What can hang from each mark
z_779: z_510
z_589: z_510
z_510: z_85 z_407 z_437 z_589 z_779
z_407: z_510
z_85: z_326 z_510
z_326: z_85 z_510

In the rows, 128 means zero.
Known rows, with every way that one mark hangs from another
z_326(z_510): [ 99 161 131 132  87 155 101 119 104 140  98 128 151 138  21 175 134 141
 118  95 132 138]
z_589(z_510): [ 78 179 120 130  74 170 112 105  91 157 100 131 144 137  78 109 150 158
 127  90 125 139]
z_85(z_326 z_510(z_407)): [124 168 114 105 112 159 132 115  36 204 162 128 152 155  34 127 125 125
 127  94  92 128]
z_779(z_510(z_85(z_326) z_407 z_589)): [107 167 100 106 128 141 158  96  72 159 164 144 140 181 153  17 128 104
 113 110 123 141]
z_326(z_85 z_510): [ 82 142 121 124  86 155  94 133  54 112  98 129 135 141  71 165 128 152
 122  65 144 150]
z_407(z_510): [110 161 130 129  56 157  94 120  41 162 100 131 149 146  58 187 130 144
 133 109  91 141]
z_85(z_326 z_510(z_437)): [127 157 135 138 109 153  81 131  65 224 133 145 146 139  44 152 105 149
 112 109  97 117]
z_326(z_85 z_510(z_437 z_589 z_779)): [ 82 112 146 130 119 145  69 143 103  97  79 145  99 109 134 152 100 127
 113  56 142 141]
z_326(z_85 z_510(z_407 z_437 z_589)): [ 72 133 136 110 124 143 111 124 105 125 146 123 128 138 134 132  98 101
 133  51 121 134]
z_326(z_85(z_510(z_437 z_589 z_779))): [ 86 119 149 135 122 144  62 142  82 117  93 144 100 105 140 188  95 129
 116  68 138 145]
z_589(z_510(z_85)): [ 89 166  98 131  80 173 134 112 127 123  96 138 133 159  87  81 140 147
 129 120 134 146]
z_779(z_510(z_85 z_589)): [ 88 167 119 139 106 134 118  99 122 114 111 144 139 163 143  99 130 123
 106 123 159 155]
z_326(z_510(z_85 z_407 z_779)): [130 126  91 115 115 174 150 130 123  99 106 123 107 144  68 130 119 103
 131 122 114 143]
z_779(z_510): [104 177 119 143  89 152  95 102  50 177 114 128 149 143 121 146 145 154
 109 115 129 140]
z_589(z_510(z_407 z_437)): [ 95 166 111 122 101 178 130 106 107 198 148 118 135 138 127  96 121 128
 140  95  82 116]
z_510(z_407 z_437 z_589 z_779): [103 127 130 116 128 149 117 115  99 150 137 130 107 118 175 124 112  87
 130  78  99 133]
z_326(z_85 z_510(z_407 z_779)): [104 120 103 105 111 173 120 137  35 104 112 119 102 127 110 145 124 123
 132  64 116 147]
z_326(z_85): [ 83 140 110 122  79 153 101 126   5 127 115 132 128 144 145 147 139 150
 130  64 135 158]
z_779(z_510(z_85 z_407 z_437)): [130 152  89 139 121 163 136 109 100 182 161 120 129 167 179 103 103 114
 125 151  95 127]
z_510(z_85 z_779): [123 124  93 132  94 164 121 132  83 103  85 144 103 141 120 131 132 128
 124 126 130 157]
z_589(z_510(z_85 z_407)): [ 94 165  84 112  93 180 169 105 119 134 136 122 131 167 105  62 135 121
 145 115 110 142]
z_510(z_85 z_407 z_589 z_779): [102 126 102 107 120 151 156 114 111  86 124 136 103 146 155  92 126  80
 133  99 126 157]

Rows
[ 93 140 123 103 116 148 134 107  74 121 128 129 115 125 145 119 138  90
 130  70 119 150] -> z_510(z_407 z_589 z_779)
[158 113 105 131  88 170  99 154  50 176  93 165 100 150 106 102  93 139
 122 141  65 124] -> z_407(z_510(z_85(z_326) z_437 z_779))
[116 152  85 112 113 180 158 117 101 200 158 141 125 171 125   4 111 126
 135 116  78 114] -> z_589(z_510(z_85(z_326) z_407 z_437))
[ 77 131 142 122 110 143  79 133  59  88  83 141 107 113 110 180 121 133
 115  58 157 163] -> z_326(z_85(z_510(z_589 z_779)))
[ 93 138 129 138 110 134 112 118 153 123 120 146 128 152 146 116 105 106
 123 112 135 145] -> z_510(z_85 z_437 z_589)
[105 137 117 122 115 162 105 131  47 175 159 113 126 139 127 184  94 126
 140  85  96 133] -> z_326(z_85(z_510(z_407 z_437)))
[ 83 171 142 112 116 139 127 101 112 143 147 117 153 140  59 171 123  97
 130  81 127 143] -> z_85(z_510(z_407 z_589))
[107 116 123 139 118 145 106 130 144 105  94 152  97 130 164 117 105 104
 119 114 131 147] -> z_510(z_85 z_437 z_589 z_779)
[ 92 141 134 106 123 151 127 115 124 104 109 126 120 121  72 140 127  92
 122  71 126 140] -> z_326(z_510(z_407 z_589 z_779))
[112 137 108 106 131 141 152 114 104 168 174 149 127 172 154  33 101  87
 129  98  99 129] -> z_510(z_85(z_326) z_407 z_437 z_589)
[104 155 113 133 132 142 136  99 137 155 158 129 131 163 193  85 101  93
 121 129 116 132] -> z_779(z_510(z_85 z_407 z_437 z_589))
[ 99 138 130 141 102 154  70 139  55 163 119 130 129 131 108 205  97 152
 125  88 120 137] -> z_326(z_85(z_510(z_437)))
[139 113  98 128 127 175 134 139 146 128 116 126 100 138  98 136  93  99
 131 132  94 126] -> z_326(z_510(z_85 z_407 z_437 z_779))
[103 143  93 132  89 183 127 126 117 105  69 145 102 137 104  82 138 146
 124 121 130 147] -> z_589(z_510(z_85 z_779))
[118 116 134 137  94 151  94 137 128 114  79 154 102 135 129 146  90 111
 124 128 100 140] -> z_407(z_510(z_85 z_437 z_589 z_779))
[113 116 109 119 133 152 141 121 135 115 133 136  95 138 184  98 100  78
 133 108 107 141] -> z_510(z_85 z_407 z_437 z_589 z_779)
[ 96 149 115 114 105 133 135 114  89 127 125 163 136 171 104  49 131 118
 114  92 142 153] -> z_510(z_85(z_326) z_589)
[115 148  95 115 105 165 158 120 133 116 132 117 138 167  48 129 119 105
 136 121 118 143] -> z_326(z_510(z_85 z_407))
[ 89 149 107 107 111 141 163 101 121 103 152 128 133 168 136  91 127  81
 138  97 129 157] -> z_510(z_85 z_407 z_589)
[134 135 121 131 124 170 104 130  88 182 133 118 112 113  95 197  98 113
 130 114  83 123] -> z_85(z_510(z_407 z_437 z_779))
[ 85 180 126 117 115 139 130  83  77 159 154 121 149 150 154 107 137 106
 118  89 127 141] -> z_779(z_510(z_407 z_589))
[142 127 113 113 130 172 116 138  69 197 134 137 112 129  77 100 104 117
 119  94  74 108] -> z_85(z_326(z_510(z_407 z_437 z_779)))
[102 153 140 106 133 142 123 115 116 188 158 140 145 147  73  79 104  99
 118  70  98 113] -> z_85(z_326(z_510(z_407 z_437 z_589)))
[ 94 150 131 125  72 140 117 118 115 102  95 147 139 163  81 140 117 114
 130 116 121 155] -> z_407(z_510(z_85 z_589))
[102 128 118 128  97 163  79 143  22 115  84 134 105 116  95 200 122 154
 121  80 137 155] -> z_326(z_85(z_510(z_779)))
[ 96 153 155 126 118 134  88 123 123 178 119 155 147 138  53  99 106 126
 103  74 122 118] -> z_85(z_326(z_510(z_437 z_589)))
[108 143 106 123 109 188 123 118  96 180 122 124 105 118 147  96 121 126
 134  98  78 118] -> z_589(z_510(z_407 z_437 z_779))
[133 114 113 148 113 168  99 146 152 116  77 142 101 130  79 155  97 127
 116 137 117 133] -> z_326(z_510(z_85 z_437 z_779))
[109 138 144 124 136 150 102 121 124 154 133 126 113 111 107 178  96  92
 125  93 103 128] -> z_85(z_510(z_407 z_437 z_589 z_779))
[ 89 142 108 104 100 162 128 125  45 123 136 112 134 149  91 144 124 125
 139  62 119 146] -> z_326(z_85 z_510(z_407))
